Every row comes from one small tree of marks. The marks that hang from a mark follow it in brackets, in alphabetical order. Every link used is in the known rows. Which tree was each row made from?
Known rows:
rafaf{gugor{dofiva kitek} tagumad}: [ 10   5  13  11   3  14  -1   2   1   3  -2  22   1 -14 -16  -1 -10   4
   9  -9  -2]
rade{gugor{dofiva}}: [  8  16   0   7  10   1  -3  11  13  -6 -10  11   7  -8  -3   6 -12   8
  17  16   3]
zibat{gugor}: [ 18  15  11   5  22  -5  -7  -2  18  -6   0  12   3   1  -9   0 -17  20
   9  -2  -3]
gugor{dofiva kitek}: [ 28  15   2   1  24  15  -8  10  -1   8   5  17   2 -20 -17   3 -15   4
   3  22   0]
rume{gugor{dofiva rafaf{tagumad{kitek}}}}: [  6  19  20  11  15  -2  -2  17   6 -11 -14  18  -2 -27  -6   8 -11  -6
  16   3  -5]
zibat{gugor{dofiva kitek rafaf}}: [ 30  16  14   5  42   2 -12  12  14  -5   6  11   6 -26 -26   1 -23   6
   8  11   0]
rade{gugor{rafaf{tagumad{dofiva}}}}: [  4  15   5   7  16   1  -3   8  14 -17 -13   4   6 -23  -7  -2 -13  10
  21   4  -1]
rafaf{gugor{kitek}}: [  9   6   2  -3   5   8  -1  -5  -1   6  -4  18   3 -11 -15   7  -1  11
  10   2  -1]
rafaf{tagumad}: [  8  11   9   8   6   8   4   0   7  -7  -6  14  -2  -6  -5 -11 -10  15
  10 -13  -6]
zibat{gugor{rafaf{tagumad{dofiva kitek}}}}: [ 20  18  24  10  31  -2 -11   3  23 -12   1   9   0 -23 -12  -6 -24  15
   9  -7  -6]
seda{gugor{dofiva kitek rafaf{tagumad}}}: [ 24  11  10  -3  19  13  -6  16  -3 -11  -4  14   4 -41 -18   9 -33  11
  10   9  19]
gugor{rafaf}: [ 14  12   4  -4  25   2  -3   9   3  -8  -5   7  -3 -34 -13   1  -4   9
  11   7  -4]
rafaf{tagumad{gugor}}: [  8  13  19  16   3   3  -5   5  12  -6  -4  17  -5 -12  -4  -9 -16  15
   6 -11   0]
seda{gugor{rafaf{tagumad}}}: [ 13  10  10  -5   9   6  -2   9   1 -17 -11  10   0 -33  -9   7 -26  20
  13  -3  15]
tagumad{dofiva kitek{gugor}}: [ 20  22  26   9   6   8 -17  -5  18  11   8  14 -10 -27  13   1 -17  10
  -4   6  -9]
rafaf{tagumad{dofiva gugor}}: [ 12  16  22  19   3   7 -15   1  12  -9  -3  15 -11 -16   6 -11 -20  15
   2  -3   2]
rafaf{gugor{dofiva} tagumad{kitek}}: [  8  11  24  15  -2  12  -1   2  11   5  -2  25  -4 -18  -5   1 -14   7
   8 -13  -9]
tagumad{gugor}: [ 12  17  14  10   6  -3 -13   7  11  -1  -3  17  -7 -17  -2   3 -13  17
   3   9   6]
gugor{dofiva kitek rafaf{tagumad}}: [ 27  12  10   5  36  16  -5  20  -1  -3   4  12   2 -46 -28  -4 -18  -5
   8  11  -2]
rafaf{gugor tagumad}: [  0   4  13  10  -7   7   4  -5   5  -4  -9  20  -3  -5  -6  -3  -2  12
  13 -21  -5]

Which tree is each row?
[  5  15  10   2  18  -1   3   9   0 -12 -15  13   6 -23 -17   3  -7  -2
  19   0  -5] : rume{gugor{kitek rafaf{tagumad}}}
[ 23  21  18  11  14   7 -29   1   9  -1   3  14  -9 -27   2   0 -22  15
  -3  24  10] : tagumad{dofiva gugor{kitek}}
[ 24  28  33  15  23   2 -19  21  19   7   5  20  -9 -51  -7   8 -27   7
   0  17  -1] : tagumad{gugor{dofiva rafaf} kitek}
[ 21  11  10  -6  16  12  -8   7  -2 -15  -7   9   3 -39 -14   5 -31  18
  11   5  17] : seda{gugor{kitek rafaf{tagumad{dofiva}}}}
[ 14   7   5   2   8  11  -6   2  -1   8  -1  21   1 -16 -14  10  -5   4
   7   9   2] : rafaf{gugor{dofiva kitek}}
[ 15  20  22  11   8  14  -8  -4  14  -2   0  15  -9 -18   5 -12 -22  17
   4  -7 -11] : rafaf{tagumad{dofiva kitek}}
[ 11  17   7   4  12   1  -3  10  -1  -2 -12  20   4 -10  -8  11  -9  -3
  13  15   1] : rume{gugor{dofiva kitek}}
[ 30  14   5  -1  40  13  -9  20  -3   1   5  11   2 -47 -27   3 -14  -4
   6  24   0] : gugor{dofiva kitek rafaf}
[ 14  17  27  14   2  10  -7  -4  17   2   4  15  -7 -20   7 -11 -18  11
   1 -13 -11] : rafaf{tagumad{dofiva kitek{gugor}}}
[ 13   8  18  13   9   0  -3  15  11   1   5  14  -2 -34  -6   2  -3  -8
   2  -6  -2] : kitek{gugor{dofiva rafaf{tagumad}}}
[ 12  15  24  14   3   8   2   4  16   6   3  19  -2 -18  -3  -7 -16   8
   4 -16 -12] : rafaf{tagumad{kitek{gugor{dofiva}}}}
[  7  13  26  13  -4  13  -8  -9  12   0  -3  20  -8 -18   4  -4 -14  14
   7 -14  -9] : rafaf{gugor tagumad{dofiva kitek}}
[  6  18  10   7  17   2  -3   8  17 -13 -11   5   6 -27  -7  -2 -16  11
  21   4  -5] : rade{gugor{rafaf{tagumad{dofiva kitek}}}}
[ 22  14  16   5  37   1  -6   4  15  -9   3   8   9 -21 -27  -7 -22  13
  12  -6  -4] : zibat{gugor{kitek rafaf{tagumad}}}
[  7  16  12   4  18   1  -3   6   0 -13 -14  11   3 -25 -12   3  -8  -1
  17   3  -3] : rume{gugor{kitek rafaf{tagumad{dofiva}}}}
[ 11  21  28  17   5   5  -5   5  18   1   0  20  -5 -20  -4  -8 -23  17
   5 -12  -7] : rafaf{tagumad{gugor kitek}}
